Known rows, with every step that occurs:
G -> U -> K -> A: [ 2.84 -0.52  1.18  0.70 -1.26  0.69  0.25 -2.46 -2.34  0.17 -2.15 -0.43
 -0.64 -0.05  0.90 -0.78  0.51  0.19 -0.49 -1.36  1.54  2.04 -0.50  0.94
 -0.96]
L -> U -> Z -> E -> G -> A: [-2.05 -1.56  0.16 -0.13  0.99  0.26 -0.11 -0.23  2.83  2.82  0.12  1.21
  0.76  0.58  1.08  0.56 -0.06 -2.40  0.09 -0.50 -4.38 -0.42 -1.28 -1.37
 -1.52]
A -> K: [ 0.65  0.04 -0.36 -0.67  0.06  1.10 -0.50 -0.31  1.15  0.41  1.34 -0.12
 -2.07  2.28  0.80  0.33 -0.63  1.36 -2.30 -1.27  1.57 -0.23 -0.25  1.78
 -0.49]
A -> L -> U: [-1.33 -1.01 -0.42 -0.76 -1.41 -0.61 -2.20 -0.91  0.87  0.19  0.62 -2.00
  1.22  0.01  0.66 -0.15 -0.35 -0.99  0.16 -2.03 -2.67 -0.68 -0.80  0.28
 -1.57]
B -> U -> K -> A -> Z -> E: [ 1.31  0.26  1.88  0.04 -0.05 -1.01  1.25  1.42  1.34  0.25  0.13 -0.16
 -1.16  1.09  1.09 -0.48  0.70  0.09 -0.92  0.11 -1.10  0.30  0.57  1.00
 -1.13]
L -> U -> Z -> E: [-0.10 -0.64 -0.32 -1.39 -0.69 -0.13 -0.17 -0.72  3.22  0.62 -1.63 -0.86
  0.05  0.63  0.62 -0.05 -0.26 -0.36 -1.10  0.14 -4.57  0.85  1.11 -0.59
 -1.14]
B -> U -> K: [ 1.26 -0.92  1.12  0.37 -0.99  0.76  1.70  0.53 -0.82  0.25 -1.39  0.15
 -0.14 -0.19  1.12  0.52  0.06 -2.89  0.56 -2.36 -1.84  1.48  0.26  1.16
 -1.58]
Z -> U -> K -> A -> G: [ 2.76 -0.81  0.59  1.39 -0.67 -1.98  1.58 -1.52  0.35  0.93 -2.48 -0.73
  0.52  0.88  1.17 -0.04 -0.70 -2.43  0.54 -1.49  0.72  0.07 -0.45  0.79
 -0.08]
U -> Z -> E -> G -> A: [-1.75 -1.51  0.19  0.47  1.62 -0.07  1.05 -0.44  3.65  2.88  0.49  1.67
  0.50  0.77  1.47  0.44  0.24 -2.35  0.57 -0.10 -3.85 -0.52 -1.43 -1.10
 -0.81]
L -> U: [-0.48 -0.24 -0.26 -1.74 -1.19  1.04 -2.06 -0.21 -0.09  0.24 -0.64 -1.20
  0.45  0.15  0.24  0.07 -0.59 -0.49 -0.67 -1.45 -2.09  0.53  0.44  0.46
 -1.76]
E -> G: [-0.61 -0.47  0.49  0.09  1.72  0.26  0.52 -0.10  2.67  1.84 -1.04  1.00
  0.22 -0.25  1.14 -0.82 -0.61 -2.97  0.71 -1.18 -2.53 -0.62  0.13  0.30
 -0.38]
K -> U -> Z -> E -> G -> A -> L: [-2.21 -1.64  0.01  2.02  1.18 -1.24  0.44 -1.24  6.00  2.47  1.76  0.33
  1.64  0.43  1.77  0.00  0.33 -3.09  1.34 -1.38 -4.20 -2.28 -2.44 -1.10
 -1.36]
K -> U -> Z -> E -> G: [-0.41 -0.14  0.52  0.50  1.93  0.30  0.97 -0.13  6.27  2.29 -2.27  1.21
  0.46  0.03  1.03 -0.84 -0.57 -3.71 -0.01 -0.63 -4.97 -0.80  1.17 -0.79
 -0.91]
A -> G -> E: [ 1.12 -0.88  0.27  0.09  1.02 -0.30  0.96  0.47  3.73  1.68 -1.75  1.06
 -1.11  0.67  1.80 -0.64 -0.52 -2.70  2.33  0.83 -3.63  0.46 -0.51  1.09
  1.22]
K -> U: [ 0.35  1.18 -0.14  0.27  0.40  1.38 -0.26 -0.03  3.52  0.85  0.19  0.17
  0.61  0.54  0.79 -0.18 -0.15 -1.71  0.06 -1.47 -1.12 -0.69  0.83  0.60
 -1.79]
K -> A: [ 1.47  0.66  0.33  0.83 -0.15  0.12 -0.07 -0.60  0.58  0.22  0.44 -0.88
 -0.70  0.87  0.82 -0.85  0.07  0.69 -0.69 -0.41  1.99  0.58 -0.26  0.69
  0.57]
L -> U -> B: [-1.39 -0.30 -0.40 -1.65 -2.82  0.72 -1.45 -0.94 -0.20  0.44 -1.86 -1.31
  1.51 -0.40  0.50  0.21 -1.14 -2.06  0.50 -1.13 -1.99  0.04  2.14  1.34
 -2.73]
B -> U: [ 0.25  0.27  0.42  0.40 -0.13 -0.08  0.83  1.41  1.07 -0.29  0.19 -0.41
 -0.83  0.23  0.68  0.42  0.13 -0.50  0.64 -0.88 -2.59 -0.01  0.92  0.96
 -0.87]
U -> K: [ 1.21 -1.31  0.48 -0.35 -0.91  0.81  1.30 -0.97 -0.89  0.89 -1.36  0.19
  0.25 -0.11  1.41 -0.01 -0.01 -2.73  0.09 -2.11 -0.52  1.70 -0.30  1.10
 -1.33]
K -> A -> L -> U -> B: [-1.33 -0.59 -0.16 -0.12 -3.21 -0.65 -1.81 -1.56  0.54  0.28 -0.77 -2.21
  1.89 -0.33  0.65 -0.24 -0.92 -1.83  0.67 -1.55 -0.90 -0.78  0.95  1.14
 -2.07]
G -> U -> B: [ 0.03 -0.48 -0.10 -1.35 -2.25  0.20 -0.09 -3.28 -1.12  0.06 -2.52 -0.38
  0.44 -0.76  0.80 -0.15 -0.08 -0.06  1.34 -0.11 -2.25  0.22  1.93  1.94
 -2.89]
B -> U -> K -> A -> G: [ 2.79 -0.37  1.12  1.89 -0.65 -1.52  2.11  0.51 -0.35  0.16 -2.12 -0.67
  0.52  0.96  1.01  0.25 -0.21 -3.12  1.40 -1.55  0.08  1.10 -0.17  1.16
  0.24]
B -> U -> Z -> E: [ 0.37 -0.20  0.09 -0.07 -0.14 -0.78  1.57  0.27  4.17  0.26 -1.13 -0.28
 -0.81  0.63  0.80  0.07  0.19 -0.63 -0.26  0.46 -4.93  0.51  1.46 -0.24
 -0.49]
L -> U -> Z -> E -> G -> A -> K: [-1.32 -1.08  0.01 -0.25  0.66  1.33 -0.89 -0.02  2.75  2.26  0.89  0.89
 -1.02  2.29  0.75  1.09 -0.75 -0.19 -2.46 -1.42 -1.54 -0.78 -1.37 -0.19
 -1.40]
Z -> E: [ 0.30 -0.35 -0.37 -1.24 -0.15 -1.89  0.97 -0.47  2.00  0.63  0.30  0.28
 -0.60  1.04  1.10 -0.39  0.30  0.30  0.04  0.62 -2.66  0.15  1.53  0.10
 -0.22]
L -> U -> Z -> E -> G: [-0.75 -0.85  0.49 -0.40  1.13 -0.02  0.08 -0.22  4.38  2.05 -2.52  0.53
  0.42 -0.16  0.75 -0.67 -0.83 -3.12 -0.20 -0.62 -5.42 -0.25  1.01 -0.92
 -0.84]
A -> Z: [-0.19  0.52  1.09 -1.03  1.19  1.13  0.03  0.66  1.49  0.30  1.25 -0.66
 -0.87  0.63  1.38 -0.47  0.36  0.24 -0.62 -0.05 -0.71 -0.21 -1.04  2.03
 -1.77]

Rows:
[ 2.50 -0.88  1.51  0.83 -0.53 -0.22  0.71 -2.13 -1.08  1.03 -2.87  0.56
 -0.53 -0.13  0.84 -1.21  0.38 -0.80 -0.35 -1.08 -0.07  1.51  0.27  0.26
 -0.67] => Z -> E -> G -> U -> K -> A
[ 0.51 -0.83  0.52  0.05  0.89  2.08  0.28 -2.90  2.38  0.95 -3.65  0.05
 -0.51 -1.02  0.91 -0.60 -0.04 -0.98  0.02 -0.42 -4.71  0.89 -0.53  0.18
 -1.61] => E -> G -> U -> Z
[ 2.12 -0.65  0.76  1.15 -1.09  0.02  0.41 -2.18  0.16  1.03 -1.44 -0.73
 -0.56  0.35  1.06 -0.66 -0.44 -0.60 -1.56 -1.76  2.04  0.28 -0.34  0.45
 -0.65] => Z -> U -> K -> A
[-0.55 -0.72  0.43 -0.36  1.61 -1.45  1.03 -0.01  3.49  2.03 -1.11  1.39
 -0.07  0.23  1.07 -0.95 -0.36 -2.50  0.56 -0.25 -3.81 -0.82  1.32 -0.30
 -0.14] => Z -> E -> G
[ 0.74 -1.27  0.62  1.93 -1.19 -1.40  0.36 -1.79  0.76  0.49  0.89 -1.50
  0.59  0.30  1.58 -0.92  0.35 -1.62  0.48 -2.13  1.03  0.05 -2.10  0.62
  0.04] => U -> K -> A -> L
[ 2.31 -0.79  1.41  1.78  0.24 -0.04  1.45  1.25  2.59  1.31 -2.58  0.83
 -1.33  0.54  1.60 -0.58 -0.45 -3.10  2.08 -0.01 -2.16  1.16 -0.39  1.06
  1.36] => B -> U -> K -> A -> G -> E
[ 0.54 -0.71  0.67 -0.57  0.80  0.55 -0.15 -2.56 -0.30  0.99 -2.73  0.89
 -0.54 -0.94  0.71 -0.81  0.25 -0.28  0.81 -0.64 -3.51  0.19  0.28  0.66
 -1.78] => E -> G -> U
[-1.14  0.49 -0.36  0.13 -1.49  1.59 -0.49 -0.61  2.65  1.37  0.65  0.46
  0.73  1.45  0.91  0.98 -0.87 -1.69 -0.39 -1.56  0.53 -1.65  0.98  1.66
 -3.05] => G -> A -> K -> U -> B
[ 0.26 -0.56 -0.35 -0.72  0.00 -0.68  1.29 -1.09  4.07  0.74 -0.98 -0.18
 -0.40  0.79  1.17 -0.28  0.10 -0.27 -0.56  0.74 -3.80  0.81  0.94 -0.34
 -0.36] => U -> Z -> E
[-1.14 -2.71  0.71 -0.03 -1.25 -0.68 -0.25 -0.89  0.06  2.17 -0.75  0.20
  1.65 -0.20  1.26  0.29 -0.06 -4.14  0.57 -2.93 -3.31  0.21 -1.44 -0.54
 -2.27] => Z -> E -> G -> A -> L -> U -> K
[-1.85 -1.43  0.18  0.07  1.50 -0.93  0.84 -0.08  2.31  2.78  1.32  1.96
  0.39  0.96  1.42  0.31  0.35 -1.82  1.00 -0.12 -2.94 -0.96 -1.06 -0.90
 -0.83] => Z -> E -> G -> A
[ 0.91 -0.01  1.56 -1.00 -0.44 -0.50 -0.15  0.54  0.49  0.58 -0.26 -0.55
 -0.68  1.07  0.89 -0.61  0.34  0.17 -1.63 -0.20 -0.79  0.57  0.33  0.69
 -1.59] => L -> U -> K -> A -> Z -> E
[ 1.77 -0.44  0.64  1.08  0.86 -0.30  0.66  0.43  3.37  1.42 -1.69  0.67
 -1.52  1.04  1.64 -1.10 -0.45 -1.87  1.86  0.91 -1.60  0.61 -0.63  0.94
  1.98] => K -> A -> G -> E
[ 0.63  0.37 -0.30 -0.14  0.35  0.45  0.53 -0.49  5.76  0.90 -0.60  0.20
 -0.71  1.75  0.82  0.11 -0.31 -0.25 -1.92 -0.27 -2.76 -0.22  1.04 -0.05
 -1.10] => A -> K -> U -> Z -> E
[-0.68 -0.46  1.00 -1.30 -0.80 -0.33  0.18 -2.15  0.62  0.95 -3.04  0.42
  0.40 -0.81  1.01 -0.72 -0.12 -1.28  1.20  0.34 -3.71 -0.83  2.06  1.76
 -3.26] => A -> Z -> E -> G -> U -> B
[ 1.54 -1.91  1.21 -0.62 -0.43  0.16  1.26 -2.49 -1.31  1.41 -3.81  1.47
 -0.07 -0.81  1.14 -0.55  0.33 -2.32  0.61 -1.57 -3.40  1.37  0.41  0.52
 -2.15] => Z -> E -> G -> U -> K
[-2.34 -2.28 -0.05  1.57  0.99 -1.81  0.70 -1.50  4.63  2.26  1.87  0.12
  1.17  0.42  1.92 -0.05  0.47 -2.60  1.43 -0.87 -4.09 -1.84 -2.84 -0.98
 -0.61] => U -> Z -> E -> G -> A -> L
[-0.64  0.85 -0.22 -0.10 -1.57  1.02 -0.01 -0.87  2.91  0.85 -1.19 -0.15
  1.73 -0.09  0.88  0.02 -0.77 -2.84  1.01 -1.23 -1.21 -0.98  2.33  1.55
 -2.82] => K -> U -> B
[ 0.99 -0.70 -0.12 -1.10 -0.28 -0.55  0.89 -2.55  2.37  0.38 -2.20 -0.06
 -0.80  0.31  0.88 -0.40  0.62  0.98 -0.41  1.01 -4.64  1.08  0.89 -0.18
 -1.21] => G -> U -> Z -> E
[-0.49  0.24  0.60 -0.20 -1.52 -0.18 -0.38 -1.99  2.09  0.93 -1.08 -1.36
 -0.14  0.01  1.13 -0.42 -1.07 -0.11 -0.79 -0.24  0.24 -2.17  1.29  1.84
 -2.80] => K -> A -> Z -> U -> B
[ 0.79 -1.06  0.93  2.43 -1.34 -1.59  0.72 -0.77  0.90  0.15  0.77 -1.55
  0.27  0.14  1.35 -0.63  0.40 -1.55  0.76 -2.37  0.12 -0.11 -1.62  0.66
 -0.14] => B -> U -> K -> A -> L
[-1.93 -1.81 -0.53  0.97 -0.15 -1.63 -0.03 -1.56  1.80  1.23  3.64 -0.68
  0.92  0.73  1.85  0.37  0.79 -0.64  1.51 -1.20 -1.36 -1.31 -3.28  0.09
 -0.89] => G -> A -> L
[-0.38 -0.88  0.32 -1.05 -1.37 -0.65  0.37 -2.81  0.31  1.00 -3.43  0.70
  0.65 -0.95  0.85 -0.61 -0.33 -1.43  1.57  0.07 -3.94 -0.45  2.75  1.16
 -2.56] => Z -> E -> G -> U -> B
[-2.11 -1.67  0.03  0.66  0.00  1.37 -1.14 -1.26  3.70  1.67 -0.67 -1.25
  1.41 -0.32  1.07  0.20 -0.51 -2.83  0.00 -1.70 -4.61 -0.32 -2.49 -0.87
 -1.64] => E -> G -> A -> L -> U -> Z
[ 1.37 -1.56  1.94 -0.84  0.16  0.52  1.16 -1.86 -0.98  1.34 -3.39  1.24
 -0.28 -0.77  1.30 -0.62  0.48 -2.07  0.24 -1.37 -3.26  1.13 -0.07  1.02
 -2.82] => A -> Z -> E -> G -> U -> K
[ 1.48 -1.76  1.26 -0.29 -0.31  1.15  0.85 -2.56 -1.85  1.40 -3.85  1.10
  0.06 -1.09  1.20 -0.53  0.13 -2.53  0.68 -2.17 -2.63  1.73 -0.28  0.84
 -2.25] => E -> G -> U -> K
[ 1.79 -0.43  0.92  0.37 -1.67  1.06 -0.68 -0.66 -1.72  0.48 -1.51 -1.09
  0.29  0.26  0.61 -0.52 -0.34 -1.13 -1.27 -2.19  1.61  1.84 -0.33  0.49
 -0.83] => L -> U -> K -> A
[-0.57 -0.55 -0.45 -0.31  0.20  1.12 -0.45 -0.32  0.69  1.28  3.17  0.59
 -1.67  2.73  1.09  1.24 -0.09  1.56 -1.84 -1.09  1.80 -0.74 -1.91  1.11
 -0.94] => G -> A -> K
[-1.64 -1.23  0.54  0.94  1.47 -0.29  1.36  0.59  3.68  2.42  0.46  1.55
  0.27  0.66  1.28  0.70  0.26 -2.38  0.85 -0.23 -4.73 -0.80 -0.94 -1.11
 -1.07] => B -> U -> Z -> E -> G -> A
[ 0.90  1.15  1.56  0.11  1.04  1.01 -0.21  0.66  1.19  0.14  1.28 -1.21
 -1.29  0.99  1.19 -0.94  0.42  1.18 -1.25  0.05  1.64 -0.13 -1.31  1.84
 -0.93] => K -> A -> Z
[ 1.93 -1.01  1.01  0.71 -0.26  0.43  0.03  0.48  1.89  1.63 -3.03  0.53
 -0.77  0.53  1.42 -0.82 -0.73 -3.18  1.24 -0.39 -1.94  1.52 -0.74  0.83
  0.90] => L -> U -> K -> A -> G -> E
[ 0.68 -1.32  0.48 -1.15 -1.87  1.51 -0.54 -0.66 -1.84  0.83 -2.19 -0.54
  0.79 -0.29  0.81  0.28 -0.48 -2.88 -0.63 -2.77 -1.45  1.85 -0.09  0.69
 -2.28] => L -> U -> K
[ 2.78 -0.20  0.40  0.22 -0.52 -1.23  0.36 -2.67 -1.63 -0.37 -2.72 -0.59
 -0.28  0.37  0.63 -0.38  0.52  0.94  1.29  0.03 -0.97  0.93 -0.08  1.19
 -0.71] => K -> A -> G -> U
[-2.29 -2.05  0.32  2.02  0.88 -1.85  0.95 -0.41  4.71  1.91  1.79  0.14
  0.87  0.32  1.65  0.33  0.53 -2.69  1.67 -0.99 -4.88 -1.81 -2.46 -0.97
 -0.80] => B -> U -> Z -> E -> G -> A -> L
[ 0.42  0.73 -0.09  0.74  0.60  2.82  0.30 -0.85  5.43  0.80 -1.37 -0.60
  0.50  0.12  1.01 -0.03 -0.35 -2.03 -0.55 -1.11 -2.76  0.25 -0.24  0.16
 -1.68] => K -> U -> Z
[ 0.93 -1.79  1.06  1.83 -0.68 -2.23  0.49 -2.55  0.99  1.02 -0.86 -0.48
  0.38 -0.23  1.38 -1.37  0.58 -1.38  0.88 -1.73 -1.25 -0.38 -1.22  0.03
 -0.38] => Z -> E -> G -> U -> K -> A -> L
